Known rows, with every way that one mark hangs from another:
(fani (nogeno doruma vipav)): [-0.04 -2.28  0.92 -1.41 -1.88 -0.41  0.91 -0.58  0.54 -0.66  0.25 -0.87
 -0.76  0.11 -0.86 -0.70  1.40 -1.20  1.10  0.21  0.86  0.31 -1.21  0.62
  0.71  1.18  2.57  0.68  0.36]
(rupo (nogeno vipav)): [-0.22 -0.81  0.87 -0.95 -1.12  0.39  0.37 -2.04 -0.77 -0.20  0.18 -0.53
 -0.72 -0.09 -0.58 -0.08 -0.06 -1.14  1.29 -0.49  0.22 -0.11 -1.55  0.57
  0.94  0.71  2.65  0.39 -0.50]
(gomon moma): [ 0.04 -0.24 -0.70 -0.96  0.81 -0.42 -0.15 -0.71 -0.77 -1.22  0.30  0.15
  0.09 -0.74 -1.30 -1.00 -0.65 -0.32  1.10 -0.27 -0.34 -0.32  0.01  0.68
 -0.47  0.48  0.20  0.09 -0.57]
(nupir (gomon moma (vipav nogeno)) (komob (dinob tedil))): [-0.52 -2.58  0.70 -3.28  1.97  1.37 -0.70 -0.75 -1.30  0.11 -1.17  1.15
  0.20 -0.72 -1.06 -1.92  0.84  3.04  2.01 -2.36 -1.49 -1.19  0.52  1.01
 -0.88  1.05 -0.70 -2.35 -0.68]
(gomon nupir vipav): [ 0.21  0.56 -0.83 -0.20 -1.52  0.13 -0.17  0.10 -1.27 -1.49 -0.36  0.96
  0.86  0.07 -0.47 -1.94 -0.23  1.35  1.41 -0.74  0.73  0.45 -1.93  1.52
  0.52  1.76  0.41 -0.50  0.37]
(gomon (nupir (komob dinob)) (vipav (nogeno doruma fani loro))): [-0.59 -0.98  1.05 -2.69 -1.22  0.39  0.90  1.30 -0.31  0.67 -0.72 -1.38
  0.32  0.49 -0.13 -1.79  1.26  1.71  2.72 -1.06  1.43  2.01 -4.80  1.29
  1.29  1.24  0.96 -2.68  1.01]
(gomon (vipav (nogeno doruma))): [-0.46 -1.90  1.30 -1.50 -1.03 -0.45  0.64 -1.08 -0.24 -1.84  0.83 -0.07
  0.02 -0.70 -1.07  0.04  0.51 -1.21  2.41  0.44  1.22  0.18 -1.88 -0.35
  0.37  0.83  2.27  0.06 -0.40]
(mukik (rupo (nogeno doruma loro vipav)) toka): [-0.61 -0.77 -0.47 -0.72 -2.17 -1.54  0.58 -2.27 -1.89 -1.65  1.14 -2.75
 -1.14  1.33 -0.31  1.18 -0.65 -4.34  1.72  0.45  3.12  0.06 -2.23  0.95
  2.54 -0.51  5.25  2.71  1.06]
(rupo (nogeno doruma (fani buzud) loro vipav)): [ 0.30 -1.05  0.67 -2.09 -2.52 -0.60  2.00 -1.70  0.89 -0.05  0.81 -2.96
 -1.59  0.16 -0.23  0.15  0.49 -3.35  1.58  0.56  1.61  2.65 -4.95  1.28
  1.78  0.46  3.78  0.38 -1.14]
(mukik toka): [ 0.06  1.00 -0.92  0.71 -0.52 -0.59 -0.31 -0.66 -0.64 -0.58  0.60 -0.56
  0.31  0.40  0.46 -0.11 -1.02 -1.37 -0.58  0.10  0.50 -0.43  0.69  0.08
  0.49 -0.87  0.88  1.25  0.70]
(mukik (rupo (nogeno doruma fani loro vipav))): [-0.92 -0.77  0.39 -1.33 -1.75 -1.04  1.36 -1.69 -0.79 -0.77  0.96 -3.22
 -1.27  1.06 -0.13  1.35  0.02 -4.16  2.28  0.63  2.56  1.52 -4.14  0.87
  2.37  0.11  4.43  1.14 -0.23]
(gomon moma (nupir komob) (vipav (nogeno (fani buzud) loro))): [-0.04  0.82 -0.40 -3.06 -1.86  0.29  0.82 -0.44 -1.58 -0.39 -0.08 -0.75
 -0.04 -0.91 -0.88 -3.79 -0.92  0.10  3.01 -0.21  1.43  2.42 -5.16  2.36
  1.58  1.45  1.88 -2.07 -0.96]
(doruma (nogeno loro)): [-0.84 -1.07  0.49 -2.22 -1.46 -1.26  0.78  0.43 -0.52  0.76  0.60 -0.91
 -0.55 -0.68 -0.80  0.27  1.09 -0.87  1.26  0.23  1.63  1.29 -1.48  0.08
  1.17 -0.32  1.83  0.16  0.23]
(nupir gomon): [ 0.66 -0.11  0.15 -0.89  0.25 -0.79 -0.14 -0.62 -1.68 -1.58  0.03  0.50
 -0.34  0.19 -0.34 -0.28  0.54 -0.04  0.02 -0.89  0.23 -0.73  1.22  0.50
 -0.80 -0.02  0.16 -0.26 -1.22]
(doruma (nogeno (fani buzud) vipav)): [ 0.32  0.06  0.20 -1.17 -2.93 -0.13  1.56 -1.55  0.36  0.61  0.79 -1.25
 -0.88 -0.53  0.00 -0.66 -0.09 -2.15  0.42  0.83  0.79  2.30 -2.78  0.79
  1.31 -0.27  2.43  0.29 -1.56]
(mukik rupo toka): [-0.31  1.43 -1.65  1.31 -0.66 -0.90 -0.62 -1.17 -1.60 -0.99  0.70 -1.11
 -0.08  1.08  0.88  0.55 -1.78 -2.74 -0.23  0.83  1.52 -0.70  0.79  0.01
  1.23 -1.50  2.13  2.28  1.04]
(fani buzud): [ 1.01  0.25 -0.71  0.13 -0.79  0.28  0.27 -0.37  0.74  0.49 -0.17 -0.10
 -0.67 -0.36  0.43 -0.77 -0.45 -0.56 -0.90  0.92 -0.04  1.00 -0.16  0.37
  0.06 -0.39  0.28  0.25 -0.66]
(nogeno doruma): [ 0.19 -1.51  0.27 -0.25 -0.07 -0.74  0.36  0.06  0.50 -1.23  0.40 -0.66
 -0.18  0.22 -0.65  0.58  0.83 -0.28  0.45  0.09  0.57  0.15 -0.03 -0.21
 -0.65  0.17  0.28  0.23  0.00]
(buzud (fani (nogeno doruma loro vipav))): [-0.62 -1.76  0.39 -2.38 -3.05 -0.72  1.59 -0.11  0.86  0.17  0.24 -2.18
 -1.51 -0.43 -0.60 -0.99  1.41 -2.67  1.77  1.38  1.43  0.92 -3.99  1.32
  1.83  1.00  3.29 -0.21 -0.90]
(toka mukik): [ 0.27  0.49 -1.00  0.86 -0.54 -0.81  0.19 -0.15 -0.72 -0.11  0.20 -0.38
  0.17  0.71 -0.24 -0.03 -0.82 -1.05 -0.04 -0.05  0.37 -0.76  0.97  0.02
  0.43 -1.17  1.18  1.03  0.26]
(mukik (rupo (nogeno doruma fani vipav)) toka): [-0.55  0.50 -0.74  0.34 -1.89 -1.15  0.55 -2.98 -1.34 -1.78  1.50 -3.14
 -0.71  1.46  0.41  0.87 -1.59 -5.12  1.42  0.73  2.34  0.53 -1.97  0.34
  1.88 -0.93  4.88  2.56 -0.11]
(dinob komob): [-0.10 -0.05 -0.07  0.73  0.51  0.70  0.01  0.59  0.81  0.92 -0.81  0.36
 -0.11  0.30  0.24 -0.88  0.43  2.00 -0.74 -0.90 -0.83  0.26 -0.04  0.18
 -0.06  0.70 -1.09 -0.43  0.49]
(nogeno doruma loro): [-0.14 -1.84  0.50 -1.41 -0.60 -1.22  1.08  0.86  0.48 -0.64  0.34 -1.40
 -0.61  0.22 -0.74  0.84  1.47 -0.70  0.94  0.06  1.52  0.92 -2.06  0.41
  0.49  0.46  0.92  0.09  0.60]
(fani (nogeno doruma loro)): [-0.58 -2.01  0.64 -2.36 -1.33 -1.30  0.76  1.01  0.74  0.27  0.41 -1.75
 -0.75 -0.15 -0.53 -0.38  1.75 -1.51  1.38  0.59  1.64  1.17 -1.60  0.25
  1.02  0.42  2.25  0.44  0.93]
(vipav (nogeno doruma (fani buzud) loro)): [ 0.23 -0.54  1.28 -2.32 -1.62 -1.30  1.96  0.16  1.11  0.05  1.23 -2.69
 -1.02 -0.47  0.05  0.21  0.35 -3.38  1.06  1.61  1.78  2.59 -3.82 -0.26
  1.20 -0.75  2.66 -0.42 -0.90]
(tedil dinob): [-0.04 -0.34 -0.38 -0.02  0.49  1.03 -0.24  0.94  1.09  0.76 -0.37  0.18
  0.35 -0.06  0.09 -0.01  0.73  0.90 -0.51 -0.46 -1.30  0.49  0.97  0.06
 -0.33  0.33 -0.80 -0.26  0.85]

Rows:
[-0.31 -0.38  1.59 -1.31 -0.51 -1.05  1.16 -0.29  0.54 -0.76  1.34 -1.91
 -0.13 -0.23 -0.19  0.56  0.14 -2.63  1.26  0.85  1.02  1.08 -1.83 -1.19
  0.11 -0.62  1.96 -0.38 -1.00] => (vipav (nogeno doruma fani))
[-0.58  0.01 -1.12  0.45 -0.78 -1.55 -0.56 -2.08 -1.55 -1.60  1.30 -2.19
 -0.65  0.89  0.19  0.93 -1.36 -4.06  1.09  0.84  2.22 -0.29  0.77 -0.50
  0.82 -1.48  4.00  2.73  0.38] => (mukik (rupo (nogeno doruma)) toka)
[-0.20 -1.54  0.92 -2.98  0.06 -0.48  0.43 -2.21 -2.19 -2.66  0.45 -0.42
 -0.28 -0.71 -1.48 -1.82  0.26 -0.32  3.24 -1.13  0.73  0.08 -1.57  1.16
 -0.58  0.94  1.34 -1.61 -2.61] => (nupir (gomon moma (vipav (nogeno doruma fani))) komob)
[ 0.74 -2.28  0.40 -2.36 -3.18 -0.50  1.74 -0.14  1.16  0.32  0.15 -1.63
 -1.68 -0.14 -0.52 -1.12  1.50 -2.04  0.67  1.09  1.64  1.88 -3.30  1.65
  1.77  1.04  3.31  0.81  0.26] => (fani buzud (nogeno doruma loro vipav))
[-0.08 -0.23 -0.60 -0.49 -0.36  1.76 -0.72  0.91 -0.67  0.96 -1.93  1.01
  0.74  0.70  0.16 -2.58  0.57  4.40  1.16 -1.83 -0.28  0.44 -1.53  1.80
  0.25  1.68 -1.31 -2.13  1.22] => (gomon (nupir (komob dinob)) vipav)
[-0.54 -0.17 -0.71 -0.34 -2.05 -1.77  1.39 -1.68 -1.33 -0.88  1.09 -3.28
 -0.93  1.69 -0.38  1.13 -0.77 -4.74  2.12  0.51  2.68  0.56 -2.88  0.78
  2.49 -1.01  5.24  2.11 -0.05] => (toka (mukik (rupo (nogeno doruma fani loro vipav))))
[ 0.90 -1.00  0.43 -1.45 -2.70 -0.59  2.51 -0.62  1.49 -0.31  0.54 -2.58
 -1.32  0.61 -0.12  0.19  0.78 -2.47  0.62  0.75  1.49  2.78 -5.50  1.82
  1.90  0.73  2.06  0.06 -0.62] => (nogeno doruma (fani buzud) loro vipav)
[-0.61 -0.77  1.82 -2.35 -0.96 -1.61  1.74  0.39  0.49 -0.32  1.34 -2.67
 -0.49 -0.17 -0.35  0.83  0.81 -2.98  1.74  0.84  1.86  1.82 -3.64 -0.59
  1.12 -0.48  2.48 -0.55 -0.30] => (vipav (nogeno doruma fani loro))
[-0.52 -0.21  0.77 -1.21 -2.26 -0.36  1.36 -1.32 -0.21  0.24  0.88 -1.14
 -0.42 -0.24 -0.40 -0.11  0.23 -1.70  1.09  0.08  0.87  1.57 -2.62  0.44
  1.33  0.04  2.24  0.15 -1.01] => (doruma (nogeno fani vipav))
[-0.85 -1.13  0.01 -2.27 -2.09 -1.10  0.99  0.69  1.01  0.63  0.31 -2.29
 -1.30 -0.69 -0.31 -0.98  1.19 -2.74  1.60  1.68  1.46  1.24 -2.67  0.40
  1.04  0.15  2.54 -0.30 -0.93] => (buzud (fani (nogeno doruma loro)))
[ 0.90  0.09 -0.36  0.03 -1.06 -0.59  1.19 -0.38  1.86 -0.32  0.64 -1.98
 -0.55  0.14  0.47 -0.13 -0.11 -2.18 -0.24  1.17  0.58  2.35 -1.82  0.09
 -0.23 -0.56  0.68  0.09 -1.41] => (nogeno doruma (fani buzud))
[-0.21  0.24  0.74 -1.42 -1.78 -0.19  1.93 -0.39  0.31  0.30  0.33 -1.94
 -0.58  0.76  0.14  0.38  0.30 -1.72  0.94 -0.07  1.05  1.74 -5.30  1.68
  2.53  0.85  1.65 -0.42  0.13] => (nogeno fani loro vipav)
[-0.23 -1.01  1.03 -1.13 -1.50 -0.35  1.20 -2.11  0.27 -0.86  0.87 -2.23
 -0.67  0.29 -0.46  0.44  0.23 -2.56  1.77 -0.16  0.78  1.28 -3.04  0.31
  0.73  0.57  3.10  0.26 -1.23] => (rupo (nogeno doruma fani vipav))
[-0.12  0.30 -0.65 -0.13 -1.28  1.30 -0.46  0.16 -1.34 -0.17 -1.11  0.94
  0.70  0.38 -0.06 -2.61 -0.03  3.27  1.30 -1.40  0.59  0.59 -1.85  1.75
  0.46  1.86 -0.42 -1.60  0.23] => (gomon (nupir komob) vipav)
[-0.05  0.60 -1.48 -0.13 -1.92 -1.97  1.01 -1.18 -0.61 -0.04  1.16 -3.48
 -1.25  1.16  0.24  0.74 -1.27 -5.20  1.29  1.45  2.64  1.51 -1.86  0.32
  1.79 -2.08  4.74  2.16 -0.63] => (toka (mukik (rupo (nogeno doruma (fani buzud) loro))))
[-0.03 -1.73  0.39 -1.18  2.06  1.53 -0.80  0.80  0.00  2.05 -1.76  0.60
  0.06  0.78  0.60 -0.65  1.65  4.29 -0.81 -2.50 -1.82 -0.85  2.16  0.49
 -1.28  0.05 -2.65 -2.31 -0.07] => (nupir gomon (komob (dinob tedil)))
[-0.01 -0.48 -1.34 -1.46  0.46  1.40 -0.86  0.30 -1.53 -0.19 -1.65  1.17
  0.85 -0.12 -1.06 -3.52 -0.04  4.07  2.23 -2.10 -0.66  0.07 -1.54  2.51
 -0.18  2.19 -1.05 -2.06  0.70] => (gomon moma (nupir (komob dinob)) vipav)
[ 0.14 -1.82 -0.40 -2.37  1.42  0.97 -0.85 -1.12 -1.93 -0.70 -1.42  1.25
 -0.08 -0.22 -1.03 -2.20  0.83  2.99  1.84 -2.29 -0.97 -1.09  0.17  2.07
 -0.89  1.27 -1.07 -1.89 -0.69] => (nupir (gomon moma vipav) (komob dinob))
[ 0.27  0.49 -1.41 -1.19 -0.65 -0.25 -0.37 -0.65 -2.11 -2.61 -0.18  1.12
  0.82 -0.73 -1.75 -2.88 -0.89  0.96  2.47 -0.97  0.44  0.24 -1.98  2.22
  0.04  2.25  0.68 -0.44 -0.15] => (gomon moma nupir vipav)
[-0.66 -0.86 -0.26 -1.18 -1.67 -0.66  0.42  0.05  1.11  0.26  0.39 -1.64
 -1.00 -0.80 -0.22 -1.25  0.72 -2.33  1.19  1.68  0.72  0.65 -1.07 -0.11
  0.07 -0.03  1.99 -0.15 -1.54] => (buzud (fani (nogeno doruma)))
[-0.82  0.21 -1.06 -0.16 -1.23 -2.21  0.89 -0.96 -1.09 -0.44  1.24 -3.46
 -0.74  1.42 -0.03  1.19 -0.98 -4.82  1.91  0.81  2.61  0.81 -1.69 -0.01
  1.84 -1.83  4.51  1.98 -0.15] => (toka (mukik (rupo (nogeno doruma fani loro))))
[-0.77  1.19 -1.40  0.64 -0.64 -1.01 -0.86 -2.20 -2.04 -0.66  0.95 -1.68
 -0.46  0.71  0.69  0.48 -1.98 -3.75  0.76  0.76  1.77 -0.52  0.69 -0.28
  1.27 -1.59  3.84  2.55  0.44] => (mukik (rupo nogeno) toka)
[ 0.53 -1.08  1.03 -2.06 -1.30  0.29  0.69 -1.74 -0.96 -1.30  0.18 -0.57
 -0.76 -0.20  0.00 -1.56  0.49 -0.38  1.54 -0.27  0.99  1.16 -1.81  0.83
 -0.18  0.21  1.40 -1.51 -2.70] => (nupir (gomon (vipav (nogeno doruma (fani buzud)))) komob)
[ 0.24  1.11  0.78 -1.03 -1.16 -0.08  1.01 -0.64  0.71  0.62  0.86 -1.37
 -0.47 -0.65  0.73 -0.62 -0.93 -2.74  0.17  1.52  0.39  1.68 -1.96 -0.69
  0.66 -1.14  1.88 -0.41 -1.41] => (vipav (nogeno (fani buzud)))
[-0.48 -0.75 -0.54 -0.51  0.25  2.30 -0.77  1.33  0.25  1.81 -2.16  1.06
  1.16  0.60  0.35 -2.33  0.77  5.27  0.60 -2.20 -1.10  0.44 -1.11  1.49
  0.09  1.87 -2.03 -2.30  1.39] => (gomon (nupir (komob (dinob tedil))) vipav)
[-0.73  0.27 -0.73 -0.54 -2.08 -0.91  0.30 -2.26 -2.25 -0.79  0.92 -2.23
 -0.99  1.21  0.24  0.71 -1.31 -4.13  1.41  0.41  2.63 -0.15 -2.24  1.07
  3.04 -0.59  4.99  2.54  1.16] => (mukik (rupo (nogeno loro vipav)) toka)
[-0.83  1.06 -1.22  0.56 -0.94 -1.67 -0.07 -2.30 -1.11 -1.36  1.61 -3.24
 -0.37  1.05  0.74  0.91 -1.76 -5.09  1.18  1.06  2.23  0.78 -0.60 -0.51
  1.06 -1.78  4.20  2.47 -0.31] => (mukik (rupo (nogeno doruma fani)) toka)
[-0.73 -0.50  0.94 -2.36 -2.63 -0.96  1.92 -0.66 -0.24  0.70  0.81 -1.88
 -0.69 -0.18 -0.50  0.32  0.83 -2.06  1.55  0.16  1.72  2.25 -4.47  1.02
  2.35  0.23  2.82 -0.03 -0.35] => (doruma (nogeno fani loro vipav))
[-0.75 -0.55  0.09 -2.18 -3.00 -0.06  1.30 -0.15  0.41  1.13 -0.10 -1.65
 -1.43 -0.58 -0.08 -1.47  0.78 -2.49  1.41  1.28  0.96  0.84 -4.01  1.46
  2.34  0.83  3.04 -0.38 -0.85] => (buzud (fani (nogeno loro vipav)))
